Known rows, with every way that one mark hangs from another
K_653(K_403 K_774(K_139(K_682) K_902) K_797): [-0.42  0.70  0.86 -0.19  1.50  0.85  1.68 -0.20  0.48 -0.19  1.21  1.23
  0.27  0.62  1.22 -0.80  1.51  1.71  0.14  0.04  0.36]
K_139(K_682 K_797(K_653(K_403))): [-1.17 -1.31  0.59 -0.54 -0.75 -0.32 -1.11  1.34  0.48  0.17  0.49  0.41
  0.58  0.32 -0.44  1.67 -0.38  1.00  0.68 -0.15  0.02]
K_653(K_797(K_139)): [-0.77 -0.71  1.55 -1.73  0.60 -0.73 -1.01 -0.51  0.92 -0.76  0.54  1.09
  0.10  0.39  0.05 -3.48  2.47  0.20 -0.75 -0.60 -0.23]
K_139(K_682(K_181) K_797(K_653)): [-1.22 -0.54  0.93 -1.76 -0.32 -0.71 -5.13  0.67  0.37  0.60  0.38  0.35
  0.11  0.14 -1.78  1.96 -4.80  1.21  0.34  0.03 -0.18]
K_797(K_139(K_682(K_181)) K_653(K_774(K_902))): [-1.23 -0.47  0.78 -1.21  0.56  0.50 -2.32 -1.51  0.69 -0.32  0.85  0.76
 -0.93  0.61 -2.57 -0.56 -3.44  0.47 -0.48  0.44 -0.19]
K_797(K_139 K_653(K_774(K_902))): [-1.05 -1.09  0.62 -0.49  0.54 -0.23  2.30 -1.04  0.63 -1.10  0.61  0.58
 -0.20  0.88 -2.55 -2.78  2.08 -0.52 -0.76  0.35 -0.45]
K_139(K_682 K_797(K_653)): [-1.01 -0.81  0.63 -1.42 -0.54 -0.57 -0.87  1.18  0.34  0.06  0.24  0.45
  0.27  0.27 -1.38  0.78 -3.17  0.48  0.37  0.10 -0.65]
K_902(K_774(K_139(K_682 K_797(K_653)))): [-0.64 -0.67 -0.01 -0.94 -1.75  0.73  0.69  0.79  0.30  0.41 -0.91  0.78
 -0.01  0.51 -1.09  0.41 -3.29  2.03  0.97  0.88 -1.03]
K_181(K_682): [-1.10  0.03  1.51 -2.38  1.15 -0.37 -3.88 -0.65  0.66 -0.16  0.35  0.23
  0.55  0.09 -2.12 -1.73 -0.14 -0.39 -0.70 -0.48 -1.13]
K_653(K_403 K_797(K_139(K_682))): [-0.80 -0.62  1.46 -1.30  0.15  0.44 -1.44 -0.24  1.13 -0.45  0.90  1.29
 -0.14  0.35  1.29 -1.73  1.39  1.12 -0.13 -0.59  0.30]
K_139(K_682(K_181) K_797(K_653(K_774))): [-1.09 -0.31  1.08 -1.09  0.64 -0.59 -3.80  0.78  0.31  0.33  0.01  0.23
  0.13  0.11 -2.95  2.04 -3.91  1.23  0.42  0.61 -0.16]
K_774(K_653(K_403) K_902): [-1.18 -0.03  0.94 -0.62  0.98  0.26  0.08  0.09  1.50 -0.93  0.66 -0.02
  1.12  0.59 -0.59 -1.02  4.92  0.43 -0.16 -0.18 -0.16]
K_653(K_403): [-1.09 -0.58  1.22 -1.22  1.16 -0.32 -3.16  0.75  0.91 -0.54  0.47  0.08
  1.14  0.29  0.22 -0.73  3.69  0.77  0.07 -0.63 -0.39]
K_139(K_682(K_181) K_797(K_653(K_403 K_774))): [-1.17 -0.81  1.03 -0.18  0.44 -0.35 -3.58  0.89  0.33  0.51  0.20  0.15
  0.40  0.10 -1.81  2.92 -1.13  1.48  0.79  0.34  0.57]
K_902(K_774(K_139(K_682 K_797))): [-0.38  0.66  0.36 -1.68 -0.89  0.67 -0.76  1.02  0.73  0.33 -0.66  0.44
 -0.11  0.41 -0.39 -0.10 -2.42  2.41  0.75  1.09 -1.38]
K_139(K_682(K_181)): [-1.14  0.54  1.51 -2.89  1.41  0.20 -7.70 -0.08  0.84  0.20  0.48  0.28
  0.16 -0.04 -0.99  0.54 -4.53  1.42  0.07 -0.22 -0.80]
K_797(K_139(K_682) K_653(K_403 K_774)): [-1.13 -1.39  0.87 -0.25  0.19  0.87  0.58 -0.09  0.74 -0.55  0.03  0.95
 -0.19  0.38 -1.46 -0.62  0.54  0.60  0.39  0.20 -0.18]
K_902(K_774): [-0.70 -0.47  1.19 -1.74  1.12  0.32 -3.09  0.52  0.83 -0.96 -0.71 -0.06
  0.64  0.47 -1.37 -1.53  1.78  1.22  0.08  0.09 -1.37]
K_653(K_774 K_797): [-0.57 -0.19  1.86 -1.01  2.66 -0.71 -0.24  0.45  0.32 -0.99  0.08  0.62
  0.93  0.20 -1.05 -1.88  2.86  0.38 -0.32 -0.32 -0.21]
K_797(K_139 K_653(K_774)): [-1.09 -1.41  0.95 -0.68  0.43 -0.33  0.95 -0.47  0.52 -0.94 -0.44  0.82
  0.11  0.44 -2.58 -2.33  1.42 -0.32 -0.23  0.20 -0.70]

Rows
[-0.75  0.54  0.49 -0.21  1.26  0.22  1.33 -0.15  0.53 -0.28  0.75  0.33
  0.78  0.71  0.04 -1.16  4.36  0.95 -0.01  0.37 -0.28] : K_653(K_403 K_774(K_139 K_902))
[-1.23  0.28  1.43 -2.86  0.34  0.22 -6.91 -0.96  1.19  0.05  0.55  0.65
 -0.70  0.09 -0.97 -0.88 -4.02  1.20 -0.29  0.05 -0.80] : K_797(K_139(K_682(K_181)))
[-0.88 -0.16  1.24 -0.46  0.39  0.37  0.76 -0.13  1.00 -0.13 -0.42  1.17
  1.31  0.26  1.22 -1.45  4.20  1.31  0.60 -0.59  0.27] : K_774(K_139 K_653(K_403 K_797))
[-1.22 -1.66  0.73 -0.85 -0.85  0.74 -1.03 -0.32  0.87 -0.32  0.40  0.97
 -0.19  0.42 -0.31 -0.78 -0.57  0.38  0.25 -0.34 -0.25] : K_797(K_139(K_682) K_653(K_403))
[-0.81 -0.14  1.16 -0.69 -0.07  1.04  1.70 -0.84  1.72 -0.86  1.08  1.04
 -0.17  0.64  0.54 -2.03  2.72  0.89 -0.44 -0.26  0.44] : K_774(K_653(K_403 K_797(K_139(K_682))) K_902)
[-0.68 -0.49  1.82 -0.14  2.51 -0.47 -0.40  0.57  0.43 -0.76  0.26  0.64
  1.17  0.31 -0.03 -1.08  5.53  0.83  0.05 -0.54  0.54] : K_653(K_403 K_774 K_797)
[-0.85 -1.10  1.51 -0.90  0.44 -0.40 -1.19 -0.37  1.04 -0.68  0.70  1.03
  0.40  0.49  1.06 -2.73  5.31  0.67 -0.41 -0.85  0.50] : K_653(K_403 K_797(K_139))
[-0.62  0.81  0.65 -2.03 -0.64  0.50 -5.49  0.44  0.67  0.98 -0.55  0.41
 -0.29  0.29 -0.76  1.06 -3.99  3.07  0.81  1.01 -0.97] : K_902(K_774(K_139(K_682(K_181) K_797)))
[-1.05 -1.14  0.45 -0.02  0.09  0.81  2.00 -0.80  0.78 -0.75  0.98  0.71
 -0.43  0.80 -1.23 -0.92  1.26  0.31 -0.15  0.29  0.04] : K_797(K_139(K_682) K_653(K_403 K_774(K_902)))
[-1.01 -1.45  0.82  0.54  0.34 -1.10  0.89  1.43  0.24 -0.27 -0.09  0.02
  1.13  0.37 -1.73  0.68  4.23  0.46  0.54  0.22  0.26] : K_139(K_797(K_653(K_403 K_774)))
[-0.79  0.06  0.83 -0.26  0.26  0.48  2.43 -0.56  1.09 -0.22  0.58  0.91
  1.04  0.66  1.19 -1.79  4.98  1.12  0.00 -0.46  0.51] : K_774(K_139 K_653(K_403 K_797) K_902)
[-0.64  0.00  1.17 -0.31  1.29  0.66  1.76 -0.67  1.04 -0.96  1.53  1.04
 -0.44  0.71  0.35 -1.93  3.26  0.97 -0.58  0.08  0.60] : K_653(K_403 K_774(K_902) K_797(K_139(K_682)))
[-0.73  0.55  1.57 -0.88  1.81  0.65 -4.01 -0.35  0.38  0.70  0.25  1.27
  0.36  0.05  0.75  0.70 -0.76  2.51  0.66 -0.11  0.66] : K_653(K_403 K_774(K_139(K_682(K_181))) K_797)
[-1.02  0.67  1.25 -2.42  0.60 -0.82 -6.69  0.79  0.86  0.43  0.63  0.09
  0.09  0.03 -1.04  1.51 -3.87  1.67  0.12  0.27 -0.55] : K_139(K_682(K_181) K_797)
[-0.92  0.93  1.53 -2.15  0.83  0.92 -3.72 -0.85  0.90  0.64 -0.36  1.41
  0.28 -0.08 -0.03 -0.09 -3.96  1.92  0.55 -0.21 -0.10] : K_774(K_139(K_682(K_181)) K_653(K_797))
[-0.72  0.82  0.15 -1.37 -0.48 -1.11  0.97  0.30  0.61  0.16  1.06  0.24
  0.41  0.77 -0.01 -1.35  1.23  1.17 -0.43  0.50 -0.82] : K_774(K_139(K_797) K_902)
[-0.80  0.10  0.16 -0.72  0.57  0.93  2.49 -0.64  0.16 -0.02  0.46  1.02
 -0.05  0.66 -1.50 -0.40 -3.28  0.63  0.22  0.48 -0.81] : K_797(K_653(K_774(K_139(K_682) K_902)))
[-0.64 -0.03  1.33 -0.08  1.65 -0.10  0.59  0.22  0.27 -0.13  0.00  1.12
  1.09  0.33  0.80 -1.53  4.62  1.38  0.40 -0.27  0.30] : K_653(K_403 K_774(K_139) K_797)
[-0.87  0.28  0.98 -0.44  1.41  0.23 -0.11  0.34  0.47 -0.10 -0.25  0.54
  1.04  0.27 -0.09 -0.84  3.62  1.16  0.52  0.20 -0.58] : K_653(K_403 K_774(K_139))
[-0.74  1.09  0.75 -1.68 -0.93  0.98 -3.51  0.40  1.29  0.71 -1.34  0.43
 -0.06  0.15 -1.61  1.12 -3.55  3.04  1.05  1.32 -0.94] : K_902(K_774(K_139(K_682(K_181) K_797) K_653))
[-0.93 -0.67  1.74 -0.56  1.22  0.08 -0.52  0.45  1.17 -0.70 -0.11  0.63
  1.44  0.20  0.29 -1.11  5.24  0.63  0.20 -0.84  0.46] : K_774(K_653(K_403 K_797))
